Each row was made from one small tree. The marks that hang from a mark follow it in brackets, in alphabetical order. Every link used is in the known rows. Write each row's tree.
Known rows:
dunop[sobad tedi[sulato[medim[posika[gokidat somaz]]]]]: [ 16  18   4  -3  12 -12 -27   2 -10  16  17  -4  17  25  17  -1  -4  16
  -1  19  10 -31 -11   0 -22  -1  -8  -3   5  20]
bediz[posika[gokidat]]: [ 10  13  -7  10  29  -5 -24   3  -1  20   9  -1   5  24  21  -1  -7  11
   9  12  15 -22  -2   0 -21  -1 -12  -1   7 -21]
meduta[dunop[sobad tedi[sulato]]]: [ 17  -8 -21   4  24  -7 -28  -3  -6  25   8  -2  13  26  19  -2  -4  11
  25  15  18 -19  -3   3 -19  -3 -20  -2  14  31]
bediz[posika]: [  8   9 -12  10  35   2 -22   7  -1  20   4   3   3  21  23 -10  -4  10
  13  11  14 -17   1  -4 -16   6 -19  -1  10 -22]
nole[sulato[medim[posika[gokidat somaz]]]]: [  2  11  10  -1  16  -6 -21   5  -4  11  14  -3  -4  19  17  -8  -1  15
 -16  11   3 -28   1  -3 -22  11   2  -4   2 -35]
sobad[dunop[tedi[sulato]]]: [ 11  -8 -14   6  28  -3 -24 -10  -4  33   5   2  12  24  22  -8   0  13
  14  12   6 -16  -4   1 -15   0  -6  -6   2  36]
bediz[sulato]: [  5   2 -17   7  33   6 -18   0  -4  18   5   1   3  24  21  -8  -2  10
  11  13  10 -17  -1   0 -13  10  -8  -8  11 -10]
sobad[dunop[tedi[sulato[bediz]]]]: [  9 -12 -14   4  28  -6 -24  -9  -5  27   5  -2  15  27  19   0  -3  17
  15  10   6 -16  -8   4 -14   5 -12  -6   8  29]
sulato[bediz[posika[somaz]]]: [ -2  10  -3   8  29  -7 -25   9  -1   8   5  -2   4  25  19  -1 -10  13
   8  10  11 -23  -6  -3 -17  18 -23  -3  18 -43]
sulato[bediz medim]: [  8  -8  -2   2  28  -1 -16   8  -6  14   5  -5   4  19  19   0  -3  17
   4  12  13 -18  -2   1 -16  10 -22  -1  14 -19]
sulato[tedi]: [  9  -9 -10   9  29   2 -17  12  -5  19   5  -2   1  24  23   4  -1  12
  15  12  17 -16   4  -2 -15  -3 -11  -7   8 -20]
bediz[sulato[medim[posika] tedi teli]]: [  9   0  -7  -1  20   7  -8   3 -20   5  16  -1   6  18  20  -7   3  16
  -5  14   6 -15  -4  -8 -16  -5   1 -10   8  -5]
meduta[dunop[sobad tedi[sulato[medim]]]]: [ 23 -10 -16  -1  17  -7 -24  -3 -11  21  10  -4  14  20  18  -2  -4  14
  16  17  18 -20  -6   2 -21  -7 -20   1  12  38]
dunop[sobad tedi[sulato]]: [ 24   0 -14   5  26   1 -26   3  -5  26   7   4  15  25  21  -2  -4  12
  23  16  16 -18  -4   1 -13   2 -18  -4  11  33]
bediz[posika[gokidat medim somaz] sulato[tedi teli]]: [ 17  19   4   5   7  -7 -16   0 -15   0  23  -7   8  30  16   1 -12  15
 -12  12   8 -27 -15  -3 -25  -7   4  -9   7 -12]
sulato[bediz[posika[somaz]] medim tedi teli[defu]]: [ 11 -12  -6   0  13  -5 -12  12 -14 -15  11  -4   9  21  22  -5  -8  20
  -1  14   7 -19  -9  -6 -23   3 -20  -2  25 -41]
piza[nole[sulato[teli[defu dunop]]]]: [ -1 -18 -17   3  20   1 -12  -2  -8  -1   1  -5   3  10  23 -21  -3  11
   6   9  -7 -15  10   3 -21  -1 -18   2  25 -21]
nole[sulato[bediz[posika[gokidat]] medim tedi teli]]: [ 26  -9   4  -1  12  -5 -11   2 -15  -2  22  -4   4  18  17   8 -10  21
  -9   8   9 -19  -9  -4 -21  -8  -1  -4  13 -13]
sobad[dunop[tedi[sulato[bediz[posika]]]]]: [ 14  -1 -16   6  30  -8 -26 -10  -6  24  10   2  16  26  21  -4  -7  15
  17  11   8 -17 -11  -2 -15  -2 -12  -4   9  25]
bediz[posika sulato[medim tedi teli[dunop]]]: [ 13 -10 -19   0  15   4  -7  -1 -21  -3  13  -5  15   9  21 -10  -8  17
  -1  14   5 -16  -5  -8 -20 -21   2  -2  18  -4]
nole[sulato]: [ 10  -7  -9   6  31   5 -19   4   0  20   4   4  -7  19  22  -7  -1  11
   8   8   9 -16   7  -2 -13  15 -10  -5   7 -21]
meduta[dunop[tedi]]: [  6 -10 -16   9  28  -4 -24  -3   0  20   5  -6   5  20  20   0  -2  11
  22  13  16 -15  -2   2 -21   0 -17  -1  11  -6]
piza[bediz[posika] nole[sulato]]: [  5  15  -4  15  27   1 -24  -1  -5  21   7  -2  -5  22  20  -7  -7   7
   4   9   3 -15  -3   1 -16   4 -18   3  13   4]
bediz[posika[gokidat medim somaz]]: [  8  25  11   8  16 -12 -24   8  -1  16  13  -7   4  29  18  -4 -10  12
  -6  12  11 -31  -7   0 -26   2 -13  -1   5 -25]
sulato[medim tedi teli]: [ 14 -17  -2   1  17   4  -9   9 -15   8   9  -4   5  16  22   1  -1  18
   1  12  13 -13  -2  -3 -19  -3 -10  -4  11  -6]
tedi[sulato[teli[dunop]]]: [  5 -14 -15  -2  21   1 -15   1  -9  12   1  -1  13  17  21 -20  -4  14
   1   9   3 -15   5   0 -18  -7 -11  -3  18   9]
posika[gokidat somaz]: [  0   8   3   8  21 -10 -25   2   1  15   6  -7   2  26  19   2  -6  13
   2  11  11 -26  -2   6 -23  12 -10  -4   9 -32]
sipu[sobad[dunop[tedi[sulato[medim teli]]]]]: [  8 -19 -10  -1   9  -2 -15  -7 -13  27   5   0  20  14  21  -8  -2  19
   8  10   8 -16  -7  -2 -18  12   1  -6   6  62]
sipu[sobad]: [ -5  -5 -11   9  24   3 -18  15   2  29  -3   1   4  22  23  -1  -1  11
  21   8  17 -20   6  -2 -15  23 -12  -7  10  -6]

Which tree is each row?
[ 16  15  -9   5  24  -2 -18  -5 -11  14  16  -3   8  20  19  -6  -8  14
  -4  16  11 -24 -10  -1 -21  -3   0  -2   6  -5]
bediz[posika[gokidat] sulato[medim]]
[  3 -18 -13   1  27   0 -13   5  -3   1   2  -1   5  22  23  -8  -4  15
  14  10   6 -13   2   2 -18  12 -28  -3  25 -32]
sulato[bediz teli[defu]]
[ 18   6 -11   1  18  -4 -20   7  -5  15  12  -4  21  23  19 -10 -10  15
   4  13   8 -22 -10  -5 -18 -15 -17   1  13  16]
teli[dunop[tedi[sulato[bediz[posika[medim]]]]]]
[ 18 -11 -11   1  23  -3 -21 -10 -11  30   7  -1  15  18  22  -9   0  17
   5  15   6 -16  -7   0 -18  -2  -4  -2   1  41]
sobad[dunop[tedi[sulato[medim]]]]
[ 18  -6 -10   2  24   5 -21  -3  -8  15   9   4  12  22  20 -12  -2  13
   9  13   8 -12  -5  -1 -14   5 -11  -6  11  31]
dunop[tedi[sulato[teli]]]
[  6 -10 -21  -8  21  -2 -14  10  -7   3   8  -4  21  18  24 -21   0  16
   8  17   0 -20  -1  -5 -19 -14 -15   0  17  -3]
teli[defu dunop[tedi[sulato[bediz medim[posika]]]]]
[ 15 -28 -27  -3  10   2  -5   5 -20  -7   6  -6  18  13  23 -10  -6  18
  12  18   4 -19  -1  -2 -22 -22  -9  -1  27  -3]
bediz[sulato[medim tedi teli[defu dunop[sobad]]]]
[ -5 -13 -15  13  22  -4 -21  -1   2  36  -3  -3  12  19  24   5  -1  13
  30   8  12 -19  -2   0 -17  16  -5  -6   4  21]
sipu[sobad[dunop[tedi]]]
[ 17 -10  -3   1  17   0 -11   9 -16   0  13  -4   9  17  20   3  -7  20
   1  11  14 -14  -8  -6 -18  -5 -17  -2  18 -13]
sulato[bediz[posika] medim tedi teli]
[ 17 -14 -18   1  23   7 -16   2  -6   8   7   6  14  23  25 -20  -1  13
  14  16   5 -11  -2   0 -17   2 -17  -5  15  18]
dunop[tedi[sulato[teli[defu]]]]
[  8 -26 -31   2  16   1  -8   4 -14  -5   4  -5  16  19  24  -8  -7  14
  24  15   5 -19   3  -1 -21 -18 -12  -4  28 -10]
bediz[sulato[tedi teli[defu dunop[sobad]]]]
[ 20  -5   2   2  13  -8 -12   5 -16  -1  19  -9  11  20  18  11 -10  21
  -4  10  13 -19 -12  -2 -23 -13 -10  -1  15 -12]
sulato[bediz[posika[gokidat]] medim tedi teli]
[  9   4 -15   6  15  -4 -15  -2 -12 -10  16  -2   9  29  22  -8 -10  14
   3  16   5 -24 -10  -2 -25  -7   1  -8  18 -33]
bediz[posika[gokidat somaz] sulato[tedi teli[defu]]]
[ 16 -11  -2  -6  19   0 -13   4 -14   8   9   0  11  21  17 -10  -4  19
  -6  10   8 -14  -5   1 -15   9 -16  -4  17  16]
tedi[sulato[bediz medim teli]]
[ 17   9  -6   1  18   0 -15  -9 -17   4  17  -2  10  17  18  -8  -9  16
  -9  14   7 -20 -13  -1 -21  -2   0  -1  12   2]
bediz[posika[gokidat] sulato[medim teli]]
[  7 -18  -7  -6  13   5  -7  10 -14   1  12  -4   4   6  21 -13   2  17
  -8   9  -1 -16   6 -11 -19 -15   3  -4  12 -19]
nole[sulato[medim[posika] tedi teli[dunop]]]
[ 23 -20 -12  -6  11  -9 -20  -5 -16   6  13  -7  19  20  14   4  -7  19
  11  13  14 -17 -12   3 -21  -2 -25   1  23  42]
meduta[dunop[sobad tedi[sulato[bediz medim teli]]]]
[ 12  -1 -11   9  31   0 -18  12  -6  12  10  -2   6  27  21   8  -6  14
  16  10  18 -17  -3  -6 -15  -4 -18  -6  14 -30]
sulato[bediz[posika] tedi]
[  6 -33 -21   0  16  -5 -10  14  -9  -7   2  -9  16  19  23   1  -7  18
  26  11   7 -18   3   1 -22 -18 -28  -1  34 -24]
sulato[bediz tedi teli[defu dunop[sobad]]]
[ 18  -2 -20   0  19  -4 -16   9  -2   7   9  -3  22  25  23 -19  -8  14
  10  16   4 -22  -6  -5 -21 -19 -22   2  17   2]
teli[defu dunop[tedi[sulato[bediz[posika[medim]]]]]]
[ 12 -19 -21   2  22  -2 -17 -12  -8  15   4   4  15  23  25 -19  -1  15
  15  14   0 -12  -4   2 -19  -4 -12  -4  11  30]
sobad[dunop[tedi[sulato[teli[defu]]]]]
[ -1 -13 -16   5  21  -7 -21  -3  -1  33   3   0  18  27  21   3  -3  16
  24   8  12 -20  -6   1 -14  15  -7  -9   8  44]
sipu[sobad[dunop[tedi[sulato[bediz]]]]]
[  6  15  13   6  15 -12 -22   8   0  18   9 -10   1  29  17   2  -7  13
  -8  12  10 -30  -4   5 -26   7 -12  -3   3 -24]
posika[gokidat medim somaz]
